Each row comes from the steps of one path. Every step used is in the known rows, and no mark comes twice. Write the path behind each row, first mark first.
In the rows, 128 means zero.
Known rows:
M -> C -> Q -> Z -> U -> G: [129 162 126 128 107 137 108 139 106 135 108 132 125 148 146 121 122 131
 127 118 159 116 128 101 103 120 155 130 138 133 124 126 157 119 119 114
  45 127 136 135 122 143 131 147 156 121 126]
Z -> S -> G: [112 102 125 133 113 129 134 120 101 149 146 138 124 132  96 159 138 132
 121 143  83 124 150 151 109 104 135 121 107 134 146 132 110 148 121 117
 119 145 116 146 151 112 137 138  82 120 128]
G -> U -> Z: [147 117 144 105  34  91 111 116 138 118 137 122 117 121 159  95 124 119
 138 148 120 107 115 128 153 156 131 116 142 119 123 121 109 131 150 117
 152 134 113 159 100 147 119 115 126 144 120]
Z -> U: [139 149 170 132  59  88 117 119 148 103 134 133 131 116 138 119 132 115
 133 126 142 120  98  68 136 146 126 127  84 132 147 137 146 121 127 118
 152 120 139 114 128 148 126 129 147 132 159]
S -> Z: [125 113 136 122  90  78 115 122 136 120 122 121 128 101 123 134 134 113
 127 164 108 126 115 178 137 141 112 122 109 118 134 146 120 114 149 118
 139 121 118 155 142 134 136 116 109 121 148]
Q -> C -> M: [122 118 168 125 109 121 112 118 146  99 136 147 125 149 127 175 131 127
 138 113 133 169 120 101 117 103 114 129 134 118 126 117  94 125 103 117
 141 126 150 118 158 126 110 120 144 132 153]
Z -> S: [106 113 143 116 128 113 125 127 121 138 137 147 134 152 111 179 131 121
 130 138 110 121 140 107  94  92 135 121 101 129 146 137 105 136 126 126
 150 143 132 162 149 129 156 145  78 118 126]
U -> Z: [131 113 131 115  85  79 105 123 145 122 114 128 128 138 133 123 126 113
 138 178 116  78 132 117 132 145 111 119 114 112 131 137 121 136 147 102
 133 133 110 142 131 149 136 119 109 121 123]
M -> C -> Q -> Z: [124 130 144 119 162 153 111 142 110 149 117 146 118 172 127 188 122 137
 130 115 156 141 137 162  79  91 144 130 147 136 132 129 134 118 117 104
  30 140 137 153 110 136 156 153 114 104 117]
Q -> Z -> U -> G: [140 172 155 140  46 119 100 113 134 105 130 126 132 121 148  76 122 131
 135 128 165  97 119  89 162 146 126 124 127 108 128 141 143 116 120 125
 140 124 142  95 137 147 120 139 169 124 181]
G -> S -> Z -> U -> Q: [133 131 119 130 157  89 150 139 152 120 109 108 145  73 136  75 142 124
 131 122 131 152 126  81 135 164 108 127  96 126 129 122 123 130 156 146
 145 101 114 124 111 120 119 116 116 129 111]
Q -> Z -> S -> U -> G: [108 133 117 134  99 163 118 125 107 142 146 133 128 146 109 126 118 141
 124 142 137  75 145 183 137 104 141 129 153 110 120 136 140 121 117 146
 173 148 137  93 175 117 135 149 118 112 163]
M -> C -> Q -> Z -> S -> G: [111 119 123 126 158 175 127 146  79 169 128 140 114 163 113 185 129 146
 124 112 122 135 162 186  77  80 163 128 147 136 134 117 130 134 111 111
  25 149 120 159 118 113 153 158  92 109  97]
C -> Q -> Z -> U: [127 154 136 138 130 149 117 126 130 117 121 137 123 142 150 120 118 136
 128 104 172 144 120  98 121 135 146 138 100 120 128 116 143 119 124 124
  66 124 153  99 103 152 128 135 133 125 136]
G -> S -> U -> Q -> M -> C: [126 120  85 126 231 137 168 161 139 153 123 124 139 136 109 162 128 124
 119 124 117 135 123 155 107 115 116 139 159 149 127 135 148 135 123 135
 165 115 118 133 124 101 136 124 148 129  91]
U -> Q -> C -> M: [137 121 145 127 204 148 118 119 144 101 105 143 125 144 120 169 123 131
 137 108 127 195 126  92 116 120 124 137 142 137 121 109 105 129 108 133
 133 125 135 126 136 126 123 107 139 122 115]
G -> S: [126 118 150 122 132 103 161 136 149 127 144 135 138 127 127 141 141 121
 134 120 139 139 133  71 115 102  98 122 100 133 139 138 105 141 144 124
 146 125 141 133 131 121 125 146 115 123 127]
Z -> S -> G -> U -> Q -> M: [123 103 105 126 186 164 140 108 108 151 137 128 128 117 119 133 125 139
 116 125  63 173 142 171 132 121 154 123 134 144 130 115 111 148 117 136
 122 140 105 175 111 115 126 111 114 147  98]
U -> Q: [143 119 140 124 205 126 133 114 139 120 102 134 129 134 121 153 123 123
 128 138 124 139 123  84 118 136 125 130 114 147 137 135 130 122 137 124
 111 132 123 136 109 141 146 115 125 115 113]
S -> Z -> U -> G: [132 152 124 135  49  71  99 118 131 109 114 105 140  78 139  64 129 113
 127 168 115 104  97 113 166 174 114 122  90 114 124 143 146 116 151 130
 154 110 115 134 156 141 107 103 147 138 158]
G -> S -> Z -> U: [125 134 126 130  79  76 143 144 147 117 131 111 144  83 136  80 146 119
 135 127 134 139 121 103 129 146 107 122  97 120 133 137 116 130 152 136
 172 102 123 118 129 121 118 126 117 138 137]
U -> G -> S: [124 134 113 132 111  95 152 130 145 128 127 128 149 116 133  90 135 118
 126 143 130 113 137  40 140 115  93 119 110 127 127 142 110 138 152 126
 154 127 134 124 155 121 107 139 144 125 138]
C -> Q -> Z -> S: [105 121 115 126 186 170 128 128 111 146 121 150 122 159 129 159 120 144
 125 109 139 145 160 141  99 104 150 133 111 122 130 120 111 131 123 126
  61 144 152 131 125 137 147 145  84 107 105]
G -> S -> Z -> U -> Q -> C: [137 142 121 135 139 109 137 138 150 103 112 106 136  90 134  80 141 124
 139  93 142 163 133  88 149 164 103 130 128 122 123 119 115 130 145 156
 157  89 121  88 121 118 108 113 137 148 128]
Q -> M: [127 119 107 126 168  98 129 125 149 128 128 143 141 141 134 164 119 112
 119 149 100 137 114 139 127 127 109 125 110 130 138 159 125 132 120 107
 157 123 134 172 131 149 139 112 150 131 130]
S -> G -> U: [148 117 159 136  46 124 134 108 118 124 165 122 109 100 125 112 137 131
 126 128 108 138 112 154 157 136 129 120 131 141 131 127 119 131 128 118
 117 135 115 143 103 124 112 124 139 143 159]

Which path is each row?
[136 147 116 124 189 111 110 136 134 125 100 130 137 131 137 149 120 113
 124 130 116 148 105 104 114 153 138 133 118 151 141 133 160 128 113 118
 112 110 116 159 105 138 147 112 166 141 106] : Z -> U -> Q -> M -> C
[136 160 125 142  68  88 146 124 150 114 127 119 150 103 147  55 136 119
 131 128 147 107 123   4 148 138 109 120  87 127 132 133 138 132 141 130
 171 109 135 102 149 129 100 134 167 138 151] : Z -> U -> G -> S
[125 110 145 100  59 103 119 127 123 132 137 128 121 136 143 112 128 124
 136 142 107 109 138 131 135 135 150 112 132 111 129 113  97 143 145 127
 165 141 115 181 107 136 125 123  91 138 101] : G -> U -> Z -> S
[159 120 136 146 106 163 123  98 115 108 139 115 101 109 126 106 136 138
 127  88 112 169 130 139 165 153 128 128 155 147 123 110 116 129 122 130
 106 124 108 114  87 121 105 111 162 148 134] : S -> G -> U -> Q -> C
[127 161 107 143 138 144 140 132 130 126 113 126 137 117 160  66 124 144
 130 102 172 129 144  43 137 134 134 135 102 119 111 117 134 132 137 135
  77 116 154  78 120 140 110 139 149 124 131] : C -> Q -> Z -> U -> G -> S
[129 113 134 132 115 112 171 141 145 134 156 128 134 119 105 141 141 126
 127 130 144 108 117 121 127 108 102 136 127 131 124 138 133 129 135 137
 179 123 137  96 154 107 119 140 129 132 146] : G -> S -> U
[129 118 113 123  79  99 123 132 136 128 133 119 124 130 121 134 128 114
 126 182 121  49 114 187 151 142 120 133 128 113 118 130 158 128 137 115
 171 130 113 106 160 131 127 115 127 131 132] : S -> U -> Z
[104 120 131 108 167 168 117 155  97 168 121 147 121 179 116 196 122 136
 128 107 141 147 152 171  61  71 163 128 139 133 137 122 125 126 113 116
  49 153 138 175 118 127 165 163  89 108 101] : M -> C -> Q -> Z -> S
[134 136 115 143  68 112 132 120 128 128 143 121 134 122 115 117 128 120
 114 171 123  55 103 128 163 131 118 135 120 126 117 141 172 115 129 127
 168 128 131 103 186 123 114 122 159 132 169] : S -> U -> G
[128 118 163 128  71 168 122 114 101 141 170 135 110 133 117 122 129 149
 131 104 126 136 155 204 139 113 152 116 162 118 130 118  96 135 110 134
 122 150 127 132 107 118 133 149  99 122 143] : Q -> Z -> S -> G -> U
[113 127 147 129 107 167 126 134 112 141 157 138 120 155 108 163 123 142
 126 122 144  94 146 207 115 106 143 132 157 110 136 132 129 123 107 141
 163 148 144  98 148 116 149 152  96 107 154] : Q -> Z -> S -> U
[129 112  72 136 234 136 178 141 147 140 127 124 145 120 116 137 129 128
 116 124 113 141 125 131 131 132 105 140 130 140 123 133 141 132 132 146
 179 112 128 106 133 109 126 112 150 139  99] : G -> S -> U -> Q -> M
[125 114 107 128 119  99 158 145 144 137 142 117 136 121 116 109 137 123
 131 153 130  76 134 143 137 132 101 129 129 115 118 127 134 137 143 129
 186 125 121  98 146 112 118 127 118 132 119] : G -> S -> U -> Z
[148 117 119 116 189 137 130 112 148 118 121 129 128 116 154 129 117 124
 121 115 105 186 101 118 143 155 137 126 139 147 130 127 117 124 130 132
 147 120 132 173  83 145 131  97 161 148 101] : G -> U -> Q -> M
[141 128 123 138 168 171 128 123 134 123 132 124 113 136 111 143 119 136
 122 127 153 109 121 193 136 138 134 142 163 130 122 129 159 108 116 145
 141 136 132  74 125 123 142 120 140 113 140] : S -> U -> Q -> Z
[140 161 135 139  44  85 107 117 128 105 123 125 140 117 146  75 127 112
 127 150 133  94 102  34 152 145 123 121  83 125 131 137 156 121 133 120
 152 117 133 121 153 145 113 123 168 141 172] : Z -> U -> G
[149 118 113 127 168 147 125 117 112 146 131 119 115 113 123 138 127 129
 118 120  80 160 115 182 137 137 142 125 163 164 132 125 133 136 116 117
  90 129  93 184  78 120 126 111 163 153  95] : S -> G -> U -> Q -> M -> C
[126 120 144 121 193 172 122 118 126 128 111 142 124 153 120 153 117 140
 131 114 135 144 159 136 104 119 146 128 145 128 134 130 111 124 120 145
 100 145 131 122 112 131 157 142  95 102 103] : U -> Q -> Z -> S
[100 134  86 139 174 184 132 133 100 151 122 134 127 148 119 124 113 148
 116 129 137 104 154 164 127 109 154 140 130 112 110 120 144 122 126 140
 101 143 153 103 166 125 132 135 114 116 129] : C -> Q -> Z -> S -> U -> G
[116 102 116 106 111  92 115 133 121 141 117 135 134 151 125 138 124 118
 135 176  97  85 152 127 116 126 132 118 116 107 132 129 103 149 141 114
 139 146 107 161 144 138 143 131  69 124 100] : U -> Z -> S
[133 135 137 129 137 104 105 128 138  92 100 115 131  95 138 108 127 131
 139 124 119 182 104 126 137 164 129 132 127 117 117 109 124 121 122 141
 138 103 120 119 132 130 109  89 140 142 137] : S -> Z -> U -> Q -> C -> M
[109 112 122 127 210 173 130 131 114 131 127 139 125 148  96 189 126 142
 127 114 107 161 137 168 109 103 149 145 145 127 117 100 120 134 104 152
 176 140 132 111 173 102 124 118 106 127 117] : Z -> S -> U -> Q -> C -> M
[105 125 122 116 153 178 120 158  88 168 131 138 116 170 108 202 121 138
 124 113 141 116 141 220  76  79 169 140 151 132 129 118 149 118 107 127
  69 148 133 141 137 115 158 154  92 111 109] : M -> C -> Q -> Z -> S -> U
[139 158 184 134  55 114 104 122 141 102 143 134 124 132 145 113 127 131
 138 116 173 108 120 124 135 151 132 124 129 116 139 136 134 115 111 126
 131 126 146  87 117 148 132 148 147 122 174] : Q -> Z -> U
[138 129 109 140 187 155 158 139 144 117 136 118 128 128 112 133 138 132
 127  92 151 131 138 100 138 124 100 142 150 136 117 122 133 126 129 153
 175 115 134  67 142 101 110 121 149 132 131] : G -> S -> U -> Q -> C
[119 122 108 131 167 165 126 127 111 127 129 131 121 150  96 167 126 131
 124 107 118 131 144 157 127 104 141 145 138 135 124 117 140 127 114 148
 159 134 128 105 163 106 131 124 109 132 127] : Z -> S -> U -> Q -> C
[122 127  98 130 104  83 139 127 138 128 114 111 148  88 125  66 139 123
 128 155 115 114 137  72 143 138  91 116 110 115 120 147 107 130 166 133
 154 116 119 138 163 119 107 123 132 126 141] : U -> G -> S -> Z
[115 109 125 122 119  75 154 140 151 135 132 120 137  94 124 113 140 122
 135 142 121 152 127 131 122 128  93 119 116 122 132 141  99 129 159 131
 156 112 124 142 134 117 122 129 101 124 121] : G -> S -> Z
[129 148 145 122 115 145 110 152 109 139 117 134 118 157 140 155 124 132
 133 101 163 138 123 137  82 121 157 134 137 137 132 122 152 120 113 111
  46 128 136 140 100 140 150 152 136 117 120] : M -> C -> Q -> Z -> U
[148 123 129 109 188 135 119 126 135 135 118 127 124 131 137 155 121 118
 126 117 108 183 108 149 120 136 150 127 155 161 130 129 129 123 119 120
 126 125 114 204  76 134 136 109 158 145  88] : G -> U -> Q -> M -> C
[155 124 151 140 127 175 120 102 121 124 145 120 105 102 136  96 129 149
 127 110 128 153 130 174 155 152 138 122 169 142 120 113 122 124 120 133
  93 139 114 119  76 125 121 122 151 134 136] : S -> G -> U -> Q -> Z
[146 114 134 127  41 109 121 112 121 125 145 115 110 103 138  78 133 130
 130 153  92 105 122 168 161 160 133 112 136 125 122 116 115 140 139 108
 112 132  96 146  95 132 113 115 130 146 122] : S -> G -> U -> Z
[125 162 114 148 122 150 114 117 124 116 109 131 129 132 159  83 115 137
 124 115 160 117 122  73 144 139 147 136 100 118 116 117 145 119 127 124
  73 124 152  95 127 153 115 132 158 122 143] : C -> Q -> Z -> U -> G
